Each row was made from one small tree. Brackets hold a mark, then the marks that hang from it, in the order of their numbers. Every link used is in the known rows. Write each row's tree.
Known rows:
(J_385 (J_610 J_15 J_228)): [-1.78 -2.21 -1.70 -2.55 -2.92 -4.04 -1.87 -0.75 -0.81  0.78 -1.95 -2.80
  0.05  0.14 -0.44 -3.25  2.94 -1.42 -0.86]
(J_381 (J_610 J_15 J_385)): [-0.12 -1.60 -1.30 -6.08 -0.17  0.40 -0.99  0.40 -1.59  2.78 -0.30 -1.13
 -0.37 -0.10  2.54 -0.89 -0.43 -0.24  0.60]
(J_669 (J_493 (J_381 J_610))): [ 0.05  3.49  1.31 -0.84 -1.75  3.34  1.94 -2.90 -1.75 -1.46 -0.71 -0.99
  1.01  2.25  5.38 -0.92 -1.40 -0.97  0.60]
(J_20 J_15): [-1.68  0.03  1.04 -1.52 -5.52 -1.08 -2.72 -0.51 -0.18  2.80  0.47 -4.08
  1.46  0.68  0.53 -2.07  0.98 -4.19  0.66]
(J_610 J_228 J_381 J_385): [ 0.34 -1.50 -1.62 -3.10  1.24  0.40 -3.06  0.26  0.12 -1.51 -0.75 -0.65
 -1.09 -0.15 -1.70  0.20  1.75  0.13 -0.16]
(J_228 (J_610 J_15 (J_381 J_493) J_385)): [-0.18  0.03 -1.68 -5.44  1.28 -0.74 -1.91  0.06 -0.31  1.04 -1.97  0.58
 -1.90  0.57  1.52  0.48 -0.34  1.62 -0.86]
(J_228 (J_610 J_15)): [-1.34 -0.40 -2.05 -4.22 -2.16 -2.56 -1.59  0.09 -1.22  3.16 -1.89 -1.43
 -0.48  0.40  2.01 -1.11 -0.07 -0.75  0.12]
(J_423 (J_20 (J_15 (J_610 J_381 J_385)))): [-1.12 -1.91  1.41 -0.74 -5.82  0.10 -3.17 -1.03  1.20  3.20  1.41 -4.85
  1.84  1.81 -0.33 -2.40  1.87 -3.16  0.00]
(J_385 (J_610 J_15 J_381)): [-1.07 -1.15 -0.62 -2.76 -1.57 -2.71 -2.43 -0.89  0.14  0.90 -1.82 -1.86
 -1.28  1.36  1.19 -3.34  4.02 -1.26 -0.76]
(J_493 J_381): [ 0.04  2.11  0.22  0.18 -2.77  1.94  0.45 -2.17 -1.28  0.28 -0.27 -1.77
  0.38  2.83  3.81 -0.63 -0.33 -2.09  1.40]
(J_20 (J_15 (J_610 J_228 (J_381 J_493) J_385))): [-0.84 -0.76 -0.45 -1.71 -3.89 -1.89 -3.92  0.05  1.42  0.69  0.04 -2.98
  0.75  1.14 -1.71 -1.51  1.63 -0.44 -0.98]
(J_228 J_610): [-1.21  0.30 -1.85 -3.25 -1.88 -1.40 -1.51 -0.83 -0.88  2.74 -1.94 -1.14
  0.49  1.55  2.60 -0.65  0.56 -1.43  0.88]
(J_669 J_493): [-0.86  1.78  1.29  0.33 -3.26  1.10  0.92 -2.08 -1.32 -0.42 -0.59 -1.74
  1.25  1.46  3.38 -1.62 -0.26 -2.60  0.19]
(J_903 (J_385 (J_610 J_15 J_228 (J_381 J_493)))): [ 1.18 -3.46 -0.45 -2.04 -2.15 -2.58 -3.85 -0.80 -0.11  0.58 -3.25 -1.90
 -1.36  1.81  0.44 -1.23  3.85 -0.71 -2.04]
(J_903 (J_385 (J_610 J_15 (J_381 J_493)))): [ 1.32 -3.14  0.18 -1.90 -2.52 -2.12 -3.53 -1.11 -0.01  1.49 -3.01 -1.73
 -1.44  2.49  1.74 -1.41  3.82 -1.16 -1.92]
(J_669 (J_493 (J_381 (J_610 J_15)))): [-0.03  3.16  1.21 -1.32 -1.89  2.76  1.90 -2.46 -1.92 -1.25 -0.68 -1.14
  0.53  1.68  5.08 -1.17 -1.73 -0.63  0.25]
(J_610 J_15 J_381 J_385): [ 0.40 -1.88 -0.56 -4.28  0.17 -0.29 -2.54  0.88 -0.19  0.92 -0.17 -0.73
 -2.62 -0.31 -0.01 -0.77  0.77  0.11 -0.95]
(J_669 (J_493 (J_381 (J_610 J_228 J_385)))): [ 0.21  2.74  0.78 -1.55 -1.12  3.24  1.71 -2.69 -1.76 -2.08 -0.81 -0.75
  0.95  1.55  4.12 -0.41 -1.71 -0.18  0.10]
(J_903 (J_385 J_610)): [ 0.98 -3.74 -0.05 -1.31 -4.17 -2.23 -3.26 -1.75 -0.32  2.69 -2.87 -2.45
  0.02  2.91  1.96 -1.62  3.93 -2.63 -1.25]

Write each row's tree:
[-0.31 -2.05 -2.21 -6.22  0.32 -0.24 -1.45  0.85 -1.72  1.49 -0.59 -1.35
 -0.25 -1.09  0.73 -0.64 -0.39  0.42  0.39]	(J_381 (J_610 J_15 J_228 J_385))
[-0.40 -2.82 -2.96 -0.85 -3.54 -2.79 -2.39  0.03  0.54  1.09 -0.67 -2.07
  0.94  1.68 -1.30 -1.43  1.57  0.55 -0.84]	(J_15 (J_610 J_228 J_385))
[ 0.70  1.55 -0.37 -3.06 -0.47  3.23  0.52 -1.96 -1.48  0.52 -0.33 -0.72
  0.25  2.44  4.48  0.11 -0.96 -0.38  1.40]	(J_493 (J_381 (J_610 J_385)))
[-0.29 -0.92 -2.07 -5.90  0.45 -1.41 -2.62  0.34 -0.32  1.99 -1.87 -0.05
 -1.92  0.21  1.11 -0.17  0.30  1.01 -0.81]	(J_228 (J_610 J_15 J_381 J_385))
[-0.69  0.94 -1.27 -3.93  1.22  0.66  0.03  0.31 -1.79 -0.46 -0.93 -0.73
  0.03  0.05  2.36 -0.10 -0.98  0.72  1.06]	(J_381 J_493 (J_610 J_15 J_228))
[-0.12  0.30 -1.37  0.72 -2.16 -1.22 -2.19 -0.33  1.38  0.23 -0.75 -1.19
 -0.08  3.65  1.53 -1.64  2.71  0.40  0.01]	(J_15 (J_610 (J_381 J_493)))
[-0.74 -0.45  0.20 -1.63 -4.23 -1.44 -3.57 -0.27  1.52  1.59  0.25 -2.82
  0.64  1.80 -0.46 -1.67  1.61 -0.91 -0.85]	(J_20 (J_15 (J_610 (J_381 J_493) J_385)))
[-0.87 -0.94 -2.05 -4.87 -0.49 -0.74 -1.44  0.91 -1.86  1.49 -0.76 -2.07
  0.01 -0.66  1.47 -1.46  0.32 -0.53  1.21]	(J_381 (J_610 J_15 J_228))
[ 0.25  1.84 -0.38 -2.81 -1.25  2.10  0.45 -1.31 -1.80  0.83 -0.37 -1.40
 -0.24  1.92  4.59 -0.83 -0.94 -0.54  1.43]	(J_493 (J_381 (J_610 J_15)))
[-0.63 -3.38 -2.08 -4.00 -1.75 -2.24 -1.77  1.07 -1.53  0.74 -0.41 -2.09
 -0.76 -2.04 -2.35 -0.65 -0.74 -0.12 -1.17]	(J_610 J_15 J_228 J_385)
[-1.08  0.34  0.30 -0.71 -4.79 -1.75 -3.59 -0.21  1.45  1.59  0.13 -3.28
  0.84  2.11  0.04 -2.23  2.09 -1.54 -0.26]	(J_20 (J_15 (J_610 (J_381 J_493))))
[-1.14 -0.67 -1.18 -2.44 -0.26 -2.70 -2.15 -0.74 -0.03 -1.34 -2.21 -1.47
 -1.12  0.70 -0.19 -2.44  3.42 -0.01 -1.02]	(J_385 (J_610 J_15 J_228 (J_381 J_493)))
[-0.32  1.46 -0.86 -0.53  1.30  0.70 -2.04 -0.09 -0.03 -2.86 -1.08 -0.72
 -0.71  0.99 -0.03  0.02  1.85 -0.34  0.87]	(J_610 J_228 (J_381 J_493))
[-1.10 -0.91 -1.38 -1.92 -0.83 -2.22 -2.77 -1.38  0.33 -0.81 -2.21 -1.84
 -0.19  1.49  0.01 -2.62  4.71 -1.26 -0.20]	(J_385 (J_610 J_228 J_381))
[ 0.47  0.74 -1.14 -3.84 -0.34  1.98  0.11 -1.02 -1.83 -0.07 -0.49 -1.10
 -0.33  0.95  2.81 -0.09 -1.41  0.55  0.69]	(J_493 (J_381 (J_610 J_15 J_228 J_385)))
[-1.23 -1.61 -1.55 -2.90 -1.11 -3.37 -2.89 -0.46 -0.03 -0.38 -2.11 -2.14
 -1.13  0.35 -0.62 -3.11  4.06 -0.62 -0.96]	(J_385 (J_610 J_15 J_228 J_381))
[-1.23 -2.13  0.96 -0.82 -5.56 -0.21 -3.41 -0.81  1.11  2.57  1.26 -4.96
  1.89  1.32 -1.22 -2.30  1.89 -2.83 -0.08]	(J_423 (J_20 (J_15 (J_610 J_228 J_381 J_385))))
[ 0.11  1.54 -1.03 -2.91 -0.88  1.63  0.13 -0.99 -1.90 -0.08 -0.61 -1.60
 -0.15  1.23  3.33 -0.68 -0.93 -0.10  1.28]	(J_493 (J_381 (J_610 J_15 J_228)))
[ 0.20  0.99 -0.30 -4.10  1.81  2.94  0.62 -1.10 -1.18  0.43 -0.53  0.50
  0.59  1.79  4.00  0.97 -1.08  0.37  1.22]	(J_381 J_493 (J_610 J_385))
[-0.83  0.19 -1.90 -4.59 -0.36 -1.88 -2.60  0.39 -0.45  1.99 -2.03 -0.75
 -1.64  0.62  1.83 -0.99  1.01  0.07  0.05]	(J_228 (J_610 J_15 J_381))
[ 0.15  2.40  0.69 -2.03 -1.24  2.64  1.68 -2.27 -1.93 -1.88 -0.77 -0.89
  0.47  0.99  3.82 -0.66 -2.02  0.13 -0.26]	(J_669 (J_493 (J_381 (J_610 J_15 J_228 J_385))))
[ 0.24 -1.29 -2.45 -0.76 -0.87 -1.43 -2.66  0.05  1.32 -1.05 -0.93 -0.77
 -0.24  2.25 -1.02 -0.63  2.03  1.96 -0.99]	(J_15 (J_610 J_228 (J_381 J_493) J_385))
